Known rows, with every step that occurs
vozo > binak > rizuken > gurike > gedu: [ 2.73  0.92  0.48 -0.71 -0.91 -0.23  1.47  1.00 -1.53 -0.64 -0.46 -0.41
 -1.09 -0.81  1.27 -3.07  0.13  2.07  0.60 -5.65 -0.54 -0.30  0.34 -2.37
 -1.74 -2.72  0.71]
gurike > rizuken > binak > gedu: [ 0.19 -0.31  2.02 -0.88  1.80 -1.13  0.33  2.14 -1.77 -0.16  0.21 -0.88
 -0.66  0.62  0.15 -2.95 -0.55  2.21  0.15 -4.22 -1.13  1.74  1.55 -2.11
 -3.66 -0.37  1.04]
gurike > rizuken > binak: [-0.63 -0.71  3.02 -1.07  1.07 -1.00  0.42  0.70 -0.46  0.19 -0.04 -1.25
 -0.30 -0.28  0.45 -1.83 -0.74  3.26 -0.13 -2.08 -0.09 -1.08  1.53 -1.96
 -2.26 -0.32  1.00]
zupa > fepo > gedu > gurike: [ 1.30 -0.48 -0.14  0.42 -0.65 -1.47  1.27  5.18  1.53 -0.22 -0.45  1.55
 -0.94  4.32  0.98 -1.58 -0.49 -0.89 -1.56 -1.82  0.31 -4.92  2.63  1.52
  0.82 -0.97 -1.40]
rizuken > gurike > gedu > geze > peparu: [ 0.99  1.58  1.24 -0.92 -1.14 -0.40  0.13  0.50  1.06 -0.25  0.30 -1.50
 -1.34  0.72  1.32 -1.02 -1.08  5.67 -2.00 -4.26 -2.05 -3.58  3.35 -1.38
  0.11 -1.34  0.48]
vozo > binak > rizuken > gurike > gedu > fepo > geze: [ 1.62 -0.04  2.43 -0.17 -1.36 -1.19  1.51  3.07  0.70 -0.03 -1.45  2.38
 -1.23  1.19  1.57 -5.08  0.31  0.26 -0.88 -7.06 -0.91 -2.34  1.43 -0.97
 -1.78 -3.70 -0.14]
fepo > geze > gedu > gurike > rizuken: [-0.14 -1.04 -0.22  0.91 -0.46 -1.15  1.21  5.50  0.73  0.26 -0.74  1.76
 -0.77 -0.06  0.88 -3.03  0.60 -0.47 -2.51 -2.73 -1.77 -1.48  2.99  0.79
 -0.78 -1.49  0.67]
peparu > geze > gedu > fepo: [ 0.34  0.80 -0.96  0.43 -0.98  0.59 -0.46 -0.21  0.85 -0.34 -1.18  0.27
  0.60  3.84 -1.30 -1.34  0.05  0.81 -3.27 -1.53 -1.37 -0.74  0.96  0.32
 -1.75 -0.08  0.55]
gurike > rizuken > binak > gedu > geze > peparu: [-0.16  0.54  2.19 -1.80  2.51 -1.47 -0.38  0.51 -1.31  0.24  0.27 -2.29
 -0.20  2.57  0.23 -2.20 -1.04  4.93 -1.88 -6.69 -2.98  1.29  2.94 -2.42
 -4.63 -0.39  1.27]
gedu > gurike > rizuken > binak > vozo: [-1.59 -0.41  1.66 -3.27  0.85 -2.29  0.62  4.37  0.46  0.56 -1.26  0.08
 -1.21  0.12  0.47 -3.59 -0.41  2.66  0.80 -3.96 -0.21 -3.11  1.14 -3.32
 -0.57 -1.28  0.02]
peparu > geze > gedu > gurike > rizuken > binak > vozo: [-1.19  1.26 -1.05 -2.53  0.69 -1.24  0.23  2.52 -0.07  0.32 -1.65 -1.28
 -0.56  2.27 -0.19 -4.38 -0.10  3.33 -0.90 -5.38 -1.97 -1.97  1.72 -2.23
 -3.15 -1.22  1.03]
nafin > binak > rizuken: [ 1.06  0.22 -1.09 -0.16  0.89 -0.27 -0.67  0.34 -2.23  0.98 -0.51 -0.98
  0.53 -0.44  0.91  0.33 -0.23 -1.05 -0.61 -0.54  0.05  2.26 -0.48 -1.81
 -2.86 -0.42  0.52]
gedu > fepo > zupa: [-1.37 -1.32  2.16 -0.19  0.21 -0.74 -0.34  1.13  1.64  0.75 -1.27  2.32
  0.09  1.14  0.33 -1.37  0.28 -0.02  0.05 -0.62  0.78 -2.31  0.93  0.77
  0.90 -0.81 -0.44]
nafin > binak: [ 0.90 -0.72  0.15  0.14  0.30  0.74 -0.92 -0.53 -1.35  0.78 -0.51 -0.50
  0.36 -0.69  0.77  0.44 -0.40  0.40 -1.44  1.14  0.47  0.97 -0.39 -1.05
 -0.37  0.19  0.27]
gurike > rizuken > binak > nafin: [-0.57  0.00  2.42 -1.25  2.09 -0.83  0.31 -0.52 -1.16  0.40 -0.57 -0.36
 -0.82  0.22  0.27 -2.30 -0.04  2.54 -0.03 -4.09 -0.27  0.46  1.51 -2.69
 -2.17 -0.38  0.34]
gurike > gedu: [ 0.32 -0.16  0.21  0.03 -0.15  0.35  0.97  0.33 -0.04 -0.11  0.72  0.01
 -0.66 -1.20  0.33 -2.10 -0.34  1.91 -0.56 -1.05  0.48 -1.67  0.42 -0.90
  0.63 -0.82  0.16]
gedu > fepo: [-0.14 -0.92  1.69 -0.29 -0.77 -0.47 -0.09  1.82  1.48 -0.08 -0.74  1.70
 -0.02  1.66 -0.62 -0.51 -0.28  0.20 -1.50 -0.18  0.44 -1.82  0.39 -0.80
  0.66 -0.10 -0.43]
fepo > geze > peparu: [-1.84  0.90  0.23  0.05  0.81  0.10  0.40 -2.18  0.29  0.77  0.26  0.14
 -0.30  1.32  0.55 -0.35  0.30 -1.66 -0.87 -1.89 -2.06  1.25  1.20  1.87
 -1.62 -1.14 -0.03]
peparu > geze > gedu > gurike > rizuken: [ 0.62  0.40 -0.82 -0.02 -0.97 -0.46  0.86  1.46  0.13 -0.20 -0.90 -0.19
 -0.02  1.70 -0.63 -3.30 -0.09  2.11 -3.21 -1.74 -1.56 -1.08  2.28 -1.22
 -1.40 -0.44  1.41]
binak > rizuken > gurike > gedu: [ 1.38  1.55 -0.33 -0.27 -1.19 -1.13  1.11  2.72 -0.45 -0.39  0.27 -0.69
 -1.56 -0.90  1.42 -1.89 -0.58  1.65  0.79 -3.51 -0.59 -1.84  1.78 -1.83
 -1.21 -1.91  0.55]
vozo > binak > rizuken > gurike > gedu > geze > peparu: [ 2.39  1.83  0.73 -1.64 -0.25 -0.56  0.67 -0.50 -0.93 -0.25 -0.45 -1.78
 -0.65  1.05  1.33 -2.43 -0.33  4.64 -1.38 -8.11 -2.44 -0.65  1.75 -2.64
 -2.77 -2.73  0.91]
rizuken > gurike: [ 1.00  0.88  0.82 -0.01 -1.66 -0.47 -0.06  1.68  0.50 -0.55 -0.39 -0.11
 -1.07 -0.03  0.90  0.24 -0.40  1.13  0.54 -0.81 -0.69 -1.55  1.42 -0.22
  0.54 -0.49  0.16]
nafin > binak > vozo: [-0.23 -0.24 -1.73 -1.68  1.54  0.20 -1.18  0.67 -1.58  1.26 -1.08 -0.41
 -0.03 -0.29  0.76 -0.71  0.12  0.12  0.20 -0.27  0.25  1.54 -1.46 -2.30
 -0.20 -0.52 -0.44]
nafin > binak > gedu: [ 1.75 -0.31 -0.85  0.34  1.13  0.67 -0.99  1.05 -2.73  0.44 -0.21 -0.26
 -0.03  0.08  0.48 -0.71 -0.21 -0.64 -1.20 -0.99 -0.53  3.71 -0.38 -1.18
 -1.70  0.15  0.30]
geze > gedu > gurike > rizuken > binak: [ 0.24 -0.41  1.07 -0.63 -0.36 -0.79  0.65  5.12 -0.06 -0.39 -0.72 -0.62
 -0.96 -0.32  0.49 -1.69 -0.36  2.81 -1.74 -3.59 -1.26 -2.75  2.81 -1.02
 -1.81 -0.69  1.41]
nafin > binak > rizuken > gurike > gedu: [ 2.34  0.88 -0.06 -0.14 -0.92 -0.28  0.19  2.36 -1.75  0.35 -0.21 -1.25
 -1.24 -1.65  2.13 -1.39 -0.96  2.15 -0.64 -2.33 -0.17 -0.87  1.43 -2.93
 -1.70 -1.73  0.86]
geze > gedu > fepo: [ 0.58 -0.54 -0.63  0.52 -0.75  0.43 -0.31  3.78  0.70 -0.56 -0.80  1.10
 -0.12  1.82 -0.56  0.22  0.26  0.11 -2.49 -1.12 -0.73 -0.82  1.02  0.17
 -0.37 -0.24  0.25]
fepo > gedu > gurike: [-0.25 -0.65  0.05 -0.58 -1.16 -1.32  0.74  3.69  1.43 -0.13 -0.30  1.81
 -0.99  0.50  0.39 -1.63  0.33 -0.54  0.08 -1.49 -0.17 -4.62  1.47  0.86
  1.70 -0.33 -1.06]
geze > gedu > gurike > rizuken > binak > vozo: [-0.93 -0.04 -0.77 -2.43  0.81 -1.29  0.42  6.39 -0.25  0.08 -1.28 -0.47
 -1.25  0.23  0.48 -2.91  0.11  2.60 -0.20 -4.97 -1.44 -2.15  1.74 -2.26
 -1.65 -1.37  0.70]

Rows
[ 1.37 -1.65  1.28  0.12 -0.02 -2.29  2.07  5.84  0.96 -0.09 -0.31  1.64
 -1.08  4.07  1.02 -3.34 -0.70  1.16 -2.14 -1.79  0.48 -4.36  3.64 -0.75
  0.25 -1.20 -0.73]
zupa > fepo > gedu > gurike > rizuken
[ 0.47  1.68 -2.61  0.69 -0.17  1.10 -0.36 -1.93 -0.50 -0.25 -0.47 -1.38
  0.69  2.15 -0.65 -0.80  0.31  0.64 -1.78 -1.30 -1.79  1.06  0.50  1.20
 -2.57  0.07  0.99]
peparu > geze > gedu
[-0.42 -0.11  2.86 -1.68  0.77 -1.57  0.75  2.05  0.00  0.31 -1.24  0.83
 -1.45  0.22  0.31 -2.96 -0.23  2.19 -0.81 -4.54 -0.18 -2.19  2.22 -2.77
 -0.53 -0.60  0.00]
gedu > gurike > rizuken > binak > nafin
[ 0.03 -0.65 -0.27 -0.36  0.25 -1.53 -0.66  2.01  1.36  0.32 -0.25  0.22
  0.29  1.90  0.84 -1.31  0.23  2.30 -0.47 -2.83 -0.81 -3.66  1.52  0.99
 -0.09  0.10 -1.03]
fepo > gedu > geze
[-0.04  1.55  0.25 -0.99  0.64 -0.50  0.35  0.05 -0.48  0.08 -1.65 -0.61
 -0.75  2.18 -0.37 -3.72  0.10  2.76 -2.52 -6.00 -1.93 -1.04  2.81 -1.59
 -3.17 -0.50  1.04]
peparu > geze > gedu > gurike > rizuken > binak > nafin
[ 1.05  2.45 -0.04 -1.25 -0.61 -1.42  0.37  1.38  0.14 -0.03  0.29 -2.08
 -1.10  1.19  1.53 -1.09 -1.03  4.17 -1.22 -5.92 -2.50 -2.25  3.19 -2.19
 -2.36 -1.95  0.74]
binak > rizuken > gurike > gedu > geze > peparu
[-0.75 -0.89 -0.21  0.63  0.22  0.22 -0.53  3.13  0.95  0.28 -1.32  1.79
  0.06  1.19  0.35 -0.74  0.89 -0.17 -1.00 -1.52 -0.43 -1.42  1.54  1.83
 -0.30 -0.92  0.25]
geze > gedu > fepo > zupa
[ 1.39  0.08  0.20 -0.68  1.45  1.05  0.21 -2.97 -1.78  0.00 -1.25  1.13
 -0.07  0.48 -0.29 -1.89  1.37 -0.32 -0.19 -4.21 -0.10  3.17 -1.42 -1.17
 -0.25 -0.76 -0.49]
vozo > binak > nafin
[-1.87  0.04  2.00 -0.21  0.11 -0.33  0.27 -0.33  1.79  0.68 -0.49  1.77
 -0.31  3.05 -0.05 -0.92  0.04 -1.54 -2.25 -2.11 -1.65 -0.65  1.68  1.02
 -0.89 -1.25 -0.46]
gedu > fepo > geze > peparu
[ 0.99 -0.95  0.93 -0.56 -0.01 -1.67  1.15  4.82 -0.76 -0.30 -0.20  1.47
 -1.09  0.38 -0.28 -3.60 -0.23  0.44 -1.24 -2.49 -0.74  0.62  1.80 -2.49
 -0.14 -0.49  0.45]
binak > gedu > gurike > rizuken
[ 0.85 -0.92 -0.42  0.11 -0.75 -0.55  1.05  5.24 -0.13 -0.46 -0.51  0.60
 -0.73 -0.34 -0.03 -1.77  0.17  1.43 -2.45 -1.52 -0.96 -1.16  2.34 -1.29
  0.00 -0.58  1.16]
geze > gedu > gurike > rizuken
[ 0.20 -1.35  1.86 -0.72 -0.76 -1.56  1.21  3.34  0.62  0.02 -0.45  1.26
 -0.71 -0.45  0.00 -2.42 -0.36  1.53 -1.46 -0.40  0.19 -2.16  1.71 -2.53
  1.15 -0.50  0.44]
gedu > gurike > rizuken
[-0.44 -0.83  3.42 -1.42 -0.29 -1.72  0.86  3.20  0.67  0.07 -0.64 -0.05
 -0.91 -0.34  0.42 -2.50 -0.88  2.96 -0.80 -2.70 -0.01 -3.68  2.26 -2.05
 -0.75 -0.54  0.72]
gedu > gurike > rizuken > binak
[ 2.48  1.14  0.28 -0.74 -0.80 -0.57  0.49  0.83 -1.53 -0.55 -1.15 -0.38
 -0.42  0.39  0.93 -1.08  0.45  0.19  1.18 -4.53 -1.06  1.39 -0.08 -1.37
 -2.38 -1.83  0.59]
vozo > binak > rizuken > gurike
[ 2.38 -1.48  1.73 -0.93  0.32 -0.78  1.42  3.10 -1.84 -0.55 -0.91  1.78
 -0.62  0.38 -0.41 -4.82  0.43  0.82 -1.39 -4.71 -0.70  2.20  0.36 -2.95
 -0.63 -1.26  0.62]
vozo > binak > gedu > gurike > rizuken
[ 0.95 -0.46  2.02 -0.32 -0.67 -1.09 -0.15  3.46 -0.08  1.10 -1.53  1.20
 -1.13 -0.56  2.46 -2.82 -0.68  2.16 -0.59 -2.97  0.61 -3.22  2.32 -2.17
 -0.78 -2.61  0.39]
nafin > binak > rizuken > gurike > gedu > fepo > zupa
[ 2.79  0.72  0.07 -0.33 -0.80 -1.39 -0.75  3.11 -0.70  0.69 -0.78 -1.50
 -0.61 -0.58  2.63 -1.65 -1.26  4.50 -1.83 -4.20 -0.78 -2.68  2.27 -3.05
 -1.93 -1.58  0.67]
nafin > binak > rizuken > gurike > gedu > geze
[-1.10 -1.06  1.92  0.45 -0.41 -1.03  0.09  2.03  2.24  0.64 -1.01  2.78
 -0.11  2.03  0.30 -1.88  0.14 -1.65 -1.48 -1.33 -0.35 -2.03  1.01  1.39
 -0.09 -0.99 -0.90]
gedu > fepo > geze
[ 0.59  1.57 -2.19  0.31 -1.44  0.32  0.06  0.71  0.63 -0.30 -1.06 -0.15
  0.03  1.95 -0.62 -1.43  0.15  0.17 -2.58 -1.78 -1.73 -1.52  1.36  1.11
 -0.97 -0.12  0.72]
peparu > geze > gedu > gurike
[-2.05 -1.00  1.14 -3.43  1.02 -2.90  0.92  5.57  0.77  0.54 -0.92  0.66
 -1.59  0.88  0.89 -4.62  0.10  2.56  1.61 -5.03 -0.47 -4.95  1.79 -2.31
 -0.44 -1.40 -0.77]
fepo > gedu > gurike > rizuken > binak > vozo
[ 0.32  0.77  0.93 -0.99 -0.14 -1.00 -0.02  3.94 -0.17 -0.38 -0.56  0.24
 -1.17  0.77  0.14 -1.66 -0.56 -0.23  0.01 -4.69 -1.12 -1.39  1.33  0.18
 -1.55 -0.34  0.01]
rizuken > binak > gedu > gurike
[ 1.56 -0.48 -0.53  0.69  0.83 -1.70 -0.13  3.43  1.41  0.26 -0.42  0.04
  0.30  5.62  1.38 -1.17 -0.57  2.07 -2.05 -3.27 -0.33 -4.06  2.75  1.55
 -1.14 -0.54 -1.28]
zupa > fepo > gedu > geze
[-0.53 -0.83  0.92 -2.45  1.57 -2.98  1.48  7.06  0.75  0.48 -1.06  0.52
 -1.59  4.64  1.50 -4.54 -0.79  2.36 -0.01 -5.31  0.08 -5.33  3.05 -1.71
 -1.43 -1.99 -1.12]
zupa > fepo > gedu > gurike > rizuken > binak > vozo
[-0.97  0.43 -0.50  0.53  0.11  0.31 -0.69 -0.83  1.23  0.53 -1.72  0.96
  0.80  3.17 -0.37 -2.14  0.63  0.75 -1.73 -2.01 -1.00 -1.26  1.49  1.93
 -1.71 -0.78  0.53]
peparu > geze > gedu > fepo > zupa
[-0.77 -1.35  2.96 -1.65 -0.12 -2.30  1.16  4.25  1.00  0.04 -0.36  0.53
 -1.26  0.40  0.84 -3.41 -0.42  2.85 -0.01 -3.50 -0.30 -5.63  2.89 -1.07
 -0.52 -0.73 -0.11]
fepo > gedu > gurike > rizuken > binak
[-1.81  0.87 -0.30 -2.54  1.53 -0.73 -0.59  1.18 -0.17  0.55 -0.79 -1.11
 -0.53  0.55  0.46 -1.19 -0.03  1.12  2.27 -3.51 -0.42 -1.01 -0.60 -0.97
 -1.77 -0.78 -0.39]
rizuken > binak > vozo
[ 1.23 -0.10  1.81  0.35 -1.28 -1.34  0.29  4.40  0.54  0.99 -1.21  1.63
 -1.34  0.58  2.45 -3.28 -0.77  0.38 -2.17 -3.79 -0.48 -2.96  2.45 -1.50
 -1.71 -2.76 -0.08]
nafin > binak > rizuken > gurike > gedu > fepo > geze
[ 1.94 -0.37 -0.40 -0.02 -0.26 -0.06 -0.59  3.54 -1.58  0.33 -0.81  1.02
 -0.61 -0.05  0.43 -1.30 -0.42 -1.13 -1.99 -1.49 -0.43  1.09  0.43 -1.29
 -0.09 -0.01  0.04]
nafin > binak > gedu > gurike
[-1.18 -1.60  4.24 -1.05  2.02 -1.84  0.01  3.34 -0.11  0.57 -1.07  1.42
 -0.57  1.75  0.49 -4.30 -0.33  2.21  0.23 -4.92 -0.33 -0.66  2.46 -1.31
 -2.68 -1.19  0.60]
gurike > rizuken > binak > gedu > fepo > zupa
[-0.90 -1.33  3.96 -0.38  1.33 -2.11  0.42  4.18  0.41  0.47 -0.74  1.85
 -0.77  2.73  0.45 -4.80 -0.39  0.58 -1.38 -5.74 -1.45 -0.32  2.57 -0.74
 -3.67 -1.36  0.18]
gurike > rizuken > binak > gedu > fepo > geze
[-0.15  0.18 -1.62  1.21 -1.05 -0.33  0.45  4.82  1.23  0.13 -0.91  1.76
 -0.68  0.26  0.95 -1.24  0.83 -2.44 -1.84 -2.66 -1.93 -1.95  2.00  3.16
 -0.38 -1.25 -0.05]
fepo > geze > gedu > gurike
[ 1.81  1.46 -0.19 -0.52 -1.05 -2.10  0.18  3.66  0.65 -0.11 -0.28 -1.00
 -0.94  0.06  1.85 -2.07 -0.85  4.02 -0.45 -5.32 -1.19 -3.63  2.59 -1.89
 -1.47 -1.73  0.37]
binak > rizuken > gurike > gedu > geze
[-0.75 -0.56  1.32  0.16  0.03 -1.28  0.87  5.36  0.79  0.34 -0.98  0.51
 -0.99  0.06  1.38 -2.99  0.06  0.88 -1.87 -4.80 -2.03 -2.97  3.47  1.16
 -2.65 -1.58  1.01]
fepo > geze > gedu > gurike > rizuken > binak
[-0.87 -0.70  2.53 -1.87  0.93 -2.15  1.05  3.27  0.32  0.25 -0.92  1.35
 -1.80  0.88  0.67 -4.03  0.27  2.07 -0.04 -5.63 -0.43 -4.08  2.93 -1.72
 -0.43 -0.70 -0.80]
fepo > gedu > gurike > rizuken > binak > nafin
[-1.70 -0.40  3.98 -1.07  1.86 -1.49  0.63  1.63 -0.08  0.51 -0.24  0.82
 -0.94  3.72  0.12 -3.87 -0.59  0.71 -2.09 -6.29 -2.73  1.13  3.12 -1.04
 -4.48 -1.58  0.59]
gurike > rizuken > binak > gedu > fepo > geze > peparu
[ 0.68 -0.52  2.10 -1.09  1.95 -2.10 -0.62  2.90 -0.76  0.17 -0.34 -1.26
  0.01  1.69  0.64 -3.21 -0.89  4.57 -1.08 -6.04 -1.69 -0.05  2.40 -2.08
 -3.81 -0.17  0.84]
gurike > rizuken > binak > gedu > geze
